Every row comes from one small tree of marks. The marks that hang from a mark follow it in brackets, in the order of their numbers. Every link used is in the known rows. Which tree was each row made from?
Known rows
Z_210[Z_222 Z_256 Z_518]: [ 31 -13  -2  -2   2  -6   1  -5  23  19  16  51 -34 -21 -13 -66  30  32
 -22 -24  17  11 -35 -33  21 -12  -2   0  20  11   3]
Z_256[Z_210]: [ -6 -14   1   7   3  -5 -28 -13 -22  16  17  24  -8   0  11 -26   3  -8
 -21 -24  -6  13 -29  -3  15  16   8  -7 -15  32  -7]
Z_439[Z_256]: [ -8 -15  -2   2   0  -3 -18 -30  -6  23  20  47 -10  14   8 -45  24 -52
 -24 -33  16  28 -39 -25  23  15   8  -7  26  19 -11]
Z_801[Z_256]: [  1   7   5  -1   9  -3 -16 -17 -26  18  24  34 -11  -5  10 -33  11 -42
 -24 -36   1  18 -41 -15  24   0   5 -22  -6  26 -18]
Z_801[Z_256[Z_210[Z_222 Z_518]]]: [ 13   2   5  -5   9   7 -22   6   0   2  15  55 -23 -36  -4 -58  -4  -6
 -21 -23  14   8 -32 -19  27 -25   2 -13   8  33  -9]
Z_434[Z_251 Z_586]: [-13  32 -10  14  11  -7 -18 -34   1  38   4  41 -20 -23  39 -59  20 -13
 -26 -22  -7  30 -20 -22  32  -4   5   2  -9  12 -19]
Z_55[Z_439[Z_256[Z_345]]]: [-21 -12  -1 -16  -6 -17 -21 -20  23   6  11  44  11  22   7 -49  36 -46
 -25 -28  32  18 -28 -13  25  30  12   3  23  14 -12]
Z_434[Z_251[Z_621]]: [ 16  28  -2   7  15  -3 -28 -39 -24  25  23  27   8   6  31 -18  22   8
 -26 -32   0  12 -27 -19  14   0   0   6 -27  17  -6]
Z_801[Z_256[Z_345[Z_434[Z_251]]]]: [ -3   6   0  -8  18 -18 -36 -15 -36  11  11  24  -5 -25  26 -48  26 -24
 -23 -31   4  33 -16 -10  12   3  15 -18 -11  24 -34]
Z_969[Z_801[Z_256[Z_345[Z_434 Z_505]]]]: [-25 -39   6  -9  13 -20 -38  18 -36   9  26   5   2   8  -4 -23  35   3
 -21 -29  -1  25 -22   3  18  27   1 -19 -14  19 -40]
Z_256[Z_210[Z_518] Z_345[Z_434[Z_251]]]: [-12  -6  -4  -5   9 -12 -46  -9 -22  19   3  19 -11 -26  21 -64  30  30
 -19 -12   6  15   5  -9   8  14  17  -7  -8  25 -21]
Z_345[Z_256]: [  0 -11   7   8  10  -9 -18 -25   5  18  27  10  -5  10  -6 -28  28 -17
 -24 -27 -11  22 -26 -25  25  14   2  -1   1  17 -16]
Z_210[Z_222 Z_256[Z_345 Z_801] Z_518]: [ 14 -17  -5 -17   1 -16  -8   8  14  14  20  38 -20 -45 -12 -73  18  25
 -23 -11  25  -5 -36 -20  29   7   2   2  18  -3  -4]
Z_649[Z_434]: [ -4   7  -3  -4   6  -5 -15 -15 -32  20  28  26   0  -4  12 -28  50 -24
 -25 -23 -11   7 -30 -18  35  -3   8  -2  -8  16  -9]
Z_969[Z_801[Z_256[Z_210]]]: [-26   0   3   0   6   1 -25   9 -31  11  31  16   1 -35   3 -25 -10 -29
 -24 -26   1  21 -39   1  27   1  -4  -6 -29  32 -17]
Z_858[Z_251[Z_621]]: [ 21   4  -2  -2   9 -12 -25 -38 -34  17  30   3 -16   3  21  -3  17  28
 -24 -30  -2 -19 -40 -15  25  21  -4   2 -15  31  -4]
Z_55[Z_439[Z_256]]: [-24   2  -2  -7  -7  -5 -16 -23  28  10  11  52   0  31   5 -43  32 -37
 -25 -29  28  15 -34 -21  30   7   3   5  19  16  -4]
Z_345[Z_505]: [ -3 -34   4  11   7  -4 -23 -19  -9  28  16  34 -16  44   1 -17  30  16
 -21 -30  -7  19 -28 -11  18  17  -1 -15  -9  20 -14]
Z_258[Z_345]: [  7  -1   2   9  -2 -14 -23 -14 -10  32  19  46   4  14  26 -30  23  -8
 -22 -32  -1  12 -24 -11  31  32  11 -14 -15  11 -33]
Z_258[Z_345[Z_256[Z_801] Z_434]]: [-13  -4   5   2   6 -26 -38   3  -1  11  21  10  12   8   6 -34  20   8
 -20 -14  -5  -4 -11 -16  39  25   8  -2 -11  -1 -43]
Z_258[Z_345[Z_256 Z_434[Z_586] Z_505]]: [ -3 -27  13  18  16 -32 -34 -10  17  16  -1  28  -6  41   4 -47  40  24
 -16 -17 -17  17  13 -19  34  27  10  -8  -2   4 -52]
Z_256[Z_210[Z_518] Z_345[Z_434]]: [ -8 -26   1 -11   2 -16 -43   3 -32  11  11   8  -7  -5  10 -55  34  22
 -17 -14   3  -1  -4  -4   9  32  21 -16   6  26 -22]
Z_969[Z_801]: [-22   2  -7   5  -1  -3 -20   1 -17  34  38   9  -1  -9  10 -20  25  -3
 -26 -31  -6  21 -42  -8  32  22  -6   2 -15  14 -17]
Z_345[Z_434[Z_251]]: [ -9  11  -9   8  11 -11 -36 -20 -20  25  11  23 -14   2  26 -37  34  15
 -23 -30  -6  26 -18 -18  16  -2   7  -5 -15  20 -20]
Z_345[Z_256 Z_434 Z_505]: [ -4 -47  12  10  16 -17 -34 -12   2   9  15   3 -11  51 -19 -21  45  29
 -18 -25 -16  21  -7 -19  15  16   1  -9  -1  19 -26]
Z_405[Z_586]: [ 16   3  -6   1  10  -6 -13  -3  -9  12  18  15   1  16  22 -35  23  -2
 -21 -33 -12  13 -36 -16  24  43   5 -13  19  19 -13]
Z_345[Z_434[Z_251[Z_621] Z_586] Z_505]: [  3  11   0  13  24 -17 -41 -29 -17  18   0  25  -7  35  30 -35  37  48
 -20 -22 -10   9   1 -17  15   1   2   2 -18  12 -22]
Z_222[Z_210[Z_256[Z_345] Z_518]]: [ 32 -27   8  -9  -7 -17  -4 -26 -10  21   8  18 -10 -14 -11 -59  34  19
 -21 -21  23   8 -17 -14  12  30   6  -1  20  12   1]
Z_434[Z_586]: [ -8  13  -5   9   5 -12 -15 -21  -9  30  13  31 -18  -4  27 -52  24 -20
 -24 -24 -11  14 -29 -16  34  14  10  -7   6  13 -19]
Z_390[Z_586]: [  4   0  -4   8   3  -7 -25 -26 -24  39  19  13 -22   2  24 -48  15  -7
 -23 -25 -17  19 -48 -16  20  40   6 -10   5  23  -6]
Z_210[Z_256[Z_801] Z_518]: [ -8  -2  -4  -8  -4  -5  -5  -9  -1  32  19  28 -22 -20  -9 -64  19  24
 -21  -9  16 -11 -33 -23  28   3  -5  -3   2   0   3]
Z_801[Z_256[Z_345[Z_434[Z_251] Z_505]]]: [ -7 -23   6  -3  23 -17 -41 -14 -27  11   3  32  -9   8  11 -38  31   2
 -20 -28   2  37 -10  -7   7   5   8 -23 -17  25 -36]
Z_258[Z_345[Z_434 Z_505]]: [  2 -35   6  12   6 -22 -40  -3 -14  23   7  40  -3  57  13 -23  40  39
 -16 -30  -5  13  -6  -7  20  34  10 -22 -17  13 -42]
Z_969[Z_801[Z_256]]: [-20   9   0  -2   5  -1 -17   3 -26  23  38  18   0 -26   7 -24  11 -32
 -26 -34   1  22 -46 -10  34   4  -6 -10 -16  20 -22]
Z_649[Z_434[Z_586]]: [-11  24  -6   0   9 -12 -12 -17 -23  21  16  31  -8 -18  24 -51  50 -34
 -25 -15 -16   5 -22 -21  45  -6  12   3   1   9 -15]

Write each row's tree
[ -3 -12  10 -13   6  -4 -27  -6 -28  13  15  31  -6 -30   5 -59   7 -25
 -20 -17  11   7 -20  -7  16  15  14 -24  -2  31 -19]	Z_801[Z_256[Z_210[Z_518] Z_345]]
[ 36 -34  -1  -5   8 -27  -6  -5   6   4  19  38 -18 -25  -7 -52  22  -1
 -24 -31  12  25 -39 -15  13  16   9   1  13  14  -7]	Z_210[Z_222 Z_256[Z_345]]
[-28 -41  12   9  14  -5 -34  -6   6   7  15   9  -1  18 -24 -21  -8  14
 -18  -6  -8   7 -17  -5  24   9  -6   2 -22  18 -12]	Z_345[Z_256[Z_210 Z_801] Z_505]
[ 30 -11   6   0  -8  -5   1 -29  -5  24   7  25 -21  -4 -12 -53  29  29
 -21 -23  20   5 -22 -23  17   8  -3   1  14  14  10]	Z_222[Z_210[Z_256 Z_518]]
[  9  -3   1  -7  -9  -4  -4 -18  -8  24  11  19 -15 -19 -15 -54  13  31
 -21 -11  24 -13 -29 -17  29   4  -8   6   8   3  11]	Z_222[Z_210[Z_256[Z_801] Z_518]]
[ -7 -18   1   0  17 -17 -43  18   9 -19  20   3  -6 -21 -16 -38  -5  17
 -20 -10  -4   1 -24 -12  30 -12   3  12  -1  20 -16]	Z_345[Z_256[Z_210[Z_222] Z_801] Z_434]
[  6  57  -6   0  21  -9 -20 -37 -28  19  17  32  10 -23  40 -42  45 -11
 -27 -15 -12   1 -13 -27  37 -22   6  19 -22   7  -9]	Z_649[Z_434[Z_251[Z_621] Z_586]]
[ 20 -21   7  -7  16 -13 -29   6 -15 -12  17  43  -5 -39   2 -44 -12 -37
 -23 -28  10  22 -36  -1  18   1  14 -12   0  36 -21]	Z_801[Z_256[Z_210[Z_222] Z_345]]
[ 12  -3  -7  -8   0  -5  -4   6  20  17  20  46 -29 -35 -16 -69  11  35
 -23 -13  21  -6 -42 -28  34 -15  -7   5  14  -1   4]	Z_210[Z_222 Z_256[Z_801] Z_518]
[ 15 -11  -7  -2   5 -14  -6   2  11   7  21  41 -21 -30 -10 -48  -1  13
 -24 -20  13   5 -50 -17  30  -9  -5   8   2   5   2]	Z_210[Z_222 Z_256[Z_801]]
[  8  45  -5  11  17  -9 -24 -41 -13  28  12  32   0  -7  42 -43  19   1
 -26 -24  -5  10 -18 -22  25  -1   3   9 -16  11 -12]	Z_434[Z_251[Z_621] Z_586]
[-17 -40  12  16  20 -23 -39  -9   7   0  -4   6 -16  28 -10 -45  20  22
 -15  -9 -22  18   8 -12  18  12   8  -2  -2  26 -28]	Z_345[Z_256[Z_210] Z_434[Z_586] Z_505]
[-32 -23  -2 -17  -4  -5 -34  -6 -11  17  14  39  -1 -26   2 -72   3 -34
 -20  -3  31   0 -25 -12  27  25  13  -5  24  12 -10]	Z_439[Z_256[Z_210[Z_518] Z_345 Z_801]]
[-27 -48   3  -1   7 -13 -41   0 -21  11  13  19   4  11  -1 -25  -6   9
 -18  -9   0   2 -22  14  17  34   6  -9 -23  18 -16]	Z_256[Z_210 Z_345[Z_505] Z_801]
[ -6  -5  -7   1   7  -3 -33  12  -2   0  21  34 -10 -29   4 -34 -20   2
 -23 -16   5  -1 -44  -3  34  -9   1   6 -10  21  -4]	Z_256[Z_210[Z_222] Z_801]
[-12 -32  -5 -11   6 -13 -36   5   3  -8  18  49   1 -34  -1 -57 -17 -45
 -23 -14  29  15 -42  -6  29  12  13   7  25  17 -10]	Z_439[Z_256[Z_210[Z_222] Z_345 Z_801]]
[ 12 -10   1  -1  -4 -14  -6 -21 -16  15  13  13  -6 -11  -9 -35  -1   8
 -23 -19  16  -2 -39  -8  24   9  -6   9  -5   8   8]	Z_222[Z_210[Z_256[Z_801]]]
[ 15 -23   0  -7   5  -7 -30   7   1   8  16  38 -13 -29   3 -57  14  13
 -21 -18  12   8 -22 -10  21  14  13  -5  14  24 -12]	Z_256[Z_210[Z_222 Z_518] Z_345]
[-10 -40   3  -4   2 -15 -31 -20 -16   8  13  39   3  -5   7 -50   6 -58
 -21 -24  20  29 -27  -7  11  35  20  -6  19  29 -14]	Z_439[Z_256[Z_210 Z_345]]
[ -7  -5   3  -2   9   2 -27  10  30   2  22  22 -12 -35 -22 -55  -5  20
 -22  -3   5  -5 -25 -23  39 -16  -5  12   7  13  -6]	Z_345[Z_256[Z_210[Z_222 Z_518] Z_801]]
[ 13 -29   6   6  19 -18 -37   7   8 -19  16  10 -12  -6 -15 -36  12  16
 -20 -21  -9  20 -17 -18  18  -7   8   7   6  32 -17]	Z_345[Z_256[Z_210[Z_222]] Z_434]
[ 12  39  -2  -3  19  -2 -24 -33 -37  17  28  27  17  -8  27 -17  49  -1
 -27 -22  -7   4 -21 -24  25 -20   2  16 -31  13  -3]	Z_649[Z_434[Z_251[Z_621]]]
[-28   3  -4  -4  -3   5 -30   1 -15  25  18  23 -11 -19   6 -50  -2  14
 -19  -4   7 -16 -28  -9  31   6   1  -5  -8  15  -4]	Z_256[Z_210[Z_518] Z_801]
[ -3 -44  11  -8  17 -22 -39  -3 -37   4  12  22  -6  29   0 -31  34  -6
 -18 -32   0  21 -17  -2  10  23  13 -31  -3  25 -36]	Z_801[Z_256[Z_345[Z_434 Z_505]]]
[-47 -13  -3 -21  -7 -14 -34  -2  17  -5   8  36  19  -1   3 -51  -4 -44
 -23  -7  36  -3 -27   2  29  23   9  12   5  14  -6]	Z_55[Z_439[Z_256[Z_210 Z_345 Z_801]]]
[-26   6 -12  -8  10 -21 -45  -6 -28  19  15   9   1 -21  28 -45  22   8
 -24 -15   2  12 -20  -5  23  16  11  -2 -16   7 -27]	Z_256[Z_345[Z_434[Z_251]] Z_801]
[-24 -18  -3  -7   3 -15 -37  -1 -30  12  21  11   9 -23  12 -35 -10 -18
 -21 -10   2  -1 -31  10  22  33  13  -4 -18  18 -14]	Z_256[Z_210 Z_345 Z_801]
[ 34 -27   0 -10   3 -17  -4  -2  16  15  17  44 -26 -29 -12 -72  35  21
 -23 -23  19  13 -28 -25  17  11   7  -2  25   9  -6]	Z_210[Z_222 Z_256[Z_345] Z_518]
[ -6   2   9  -5   5   7 -22  -8 -23  16  15  39 -16 -22   3 -52   2 -16
 -19 -20   8   4 -25 -14  21  -7   5 -21  -6  33 -11]	Z_801[Z_256[Z_210[Z_518]]]
[ 13 -61   6   5  14 -14 -36   4   2  -2  11  43 -10  10  -7 -27   6  17
 -20 -24   1  24 -24   4  11  20   9  -6  -4  30 -16]	Z_256[Z_210[Z_222] Z_345[Z_505]]
[-11 -36   1   3  14 -31 -37  -8 -20  16   1  17 -13  31  17 -51  46  16
 -18 -20 -12  16  -4  -3  19  38  17 -17   9  13 -37]	Z_256[Z_345[Z_434[Z_586] Z_505]]
[ -1 -25  12  19  19 -21 -40 -19  19  21   1  35  -1  36   4 -29  40  41
 -19 -24  -8  35  13 -23  20  12   2  -4 -25  10 -47]	Z_258[Z_345[Z_256 Z_434[Z_251] Z_505]]
[-25 -24  -4 -11   6 -25 -50  11 -44   0  17  -3   6 -12  14 -37   3   2
 -18  -9   0  -8 -21  11  17  34  18  -8 -13  20 -22]	Z_256[Z_210 Z_345[Z_434] Z_801]
[-31  -7  -7  -8   8 -31 -47   9 -33   2   5   1   0 -27  25 -62   1  -7
 -18  -1  -6  -9 -12   8  28  30  21  -5  -4  13 -28]	Z_256[Z_210 Z_345[Z_434[Z_586]] Z_801]
[-28 -50   0  -7   4 -13 -32 -14  -4  19  16  41   1  24  -5 -44  16 -32
 -22 -18  22  18 -32  -8  25  32   6  -9  18   5 -20]	Z_439[Z_256[Z_345[Z_505] Z_801]]
[ 12 -27  -2 -11   7 -17 -42  18 -10  -4  12  24 -15 -21   5 -59  28  33
 -18 -17   8   2 -12  -9  15  14  18  -7  17  26 -19]	Z_256[Z_210[Z_222 Z_518] Z_345[Z_434]]
[ 12 -68   7  -2  11 -35 -24  -8 -20   8   5  18 -16  34 -14 -40  46  34
 -17 -25   2  21 -11  -5  -3  36  10 -15  -3  16 -20]	Z_210[Z_256[Z_345[Z_434 Z_505]]]
[-26 -47   3 -14   1 -24 -38  -8  18  -4   0  39   4  65  -5 -43  53  -2
 -19 -25  27  17  -9  -8  15  30  11  -5  23  15 -23]	Z_55[Z_439[Z_256[Z_345[Z_434 Z_505]]]]
[-22 -39   0  -4   6 -13 -32  -5 -18  24  20  20   1  22   2 -25  18   6
 -21 -16   1   5 -30   4  25  36   4 -12 -10   6 -22]	Z_256[Z_345[Z_505] Z_801]
[ 32 -56   6  -4   8 -15  -7  -2  25  16   9  54 -30   2 -26 -61  40  50
 -20 -21  19  18 -20 -21  12  12   0  -7  19   8  -8]	Z_210[Z_222 Z_256[Z_345[Z_505]] Z_518]
[  9 -43   0  -4   8 -14 -31  -6   5  -6  14  55  -5 -20   1 -54   1 -47
 -23 -26  25  34 -35 -11  17  17  18   2  31  28 -12]	Z_439[Z_256[Z_210[Z_222] Z_345]]
[ -1 -19  10  -8  11 -13 -29  -9 -36   2  17  27   2 -24   9 -39  -7 -47
 -21 -26   4  18 -28   4  12  19  17 -20 -13  36 -22]	Z_801[Z_256[Z_210 Z_345]]
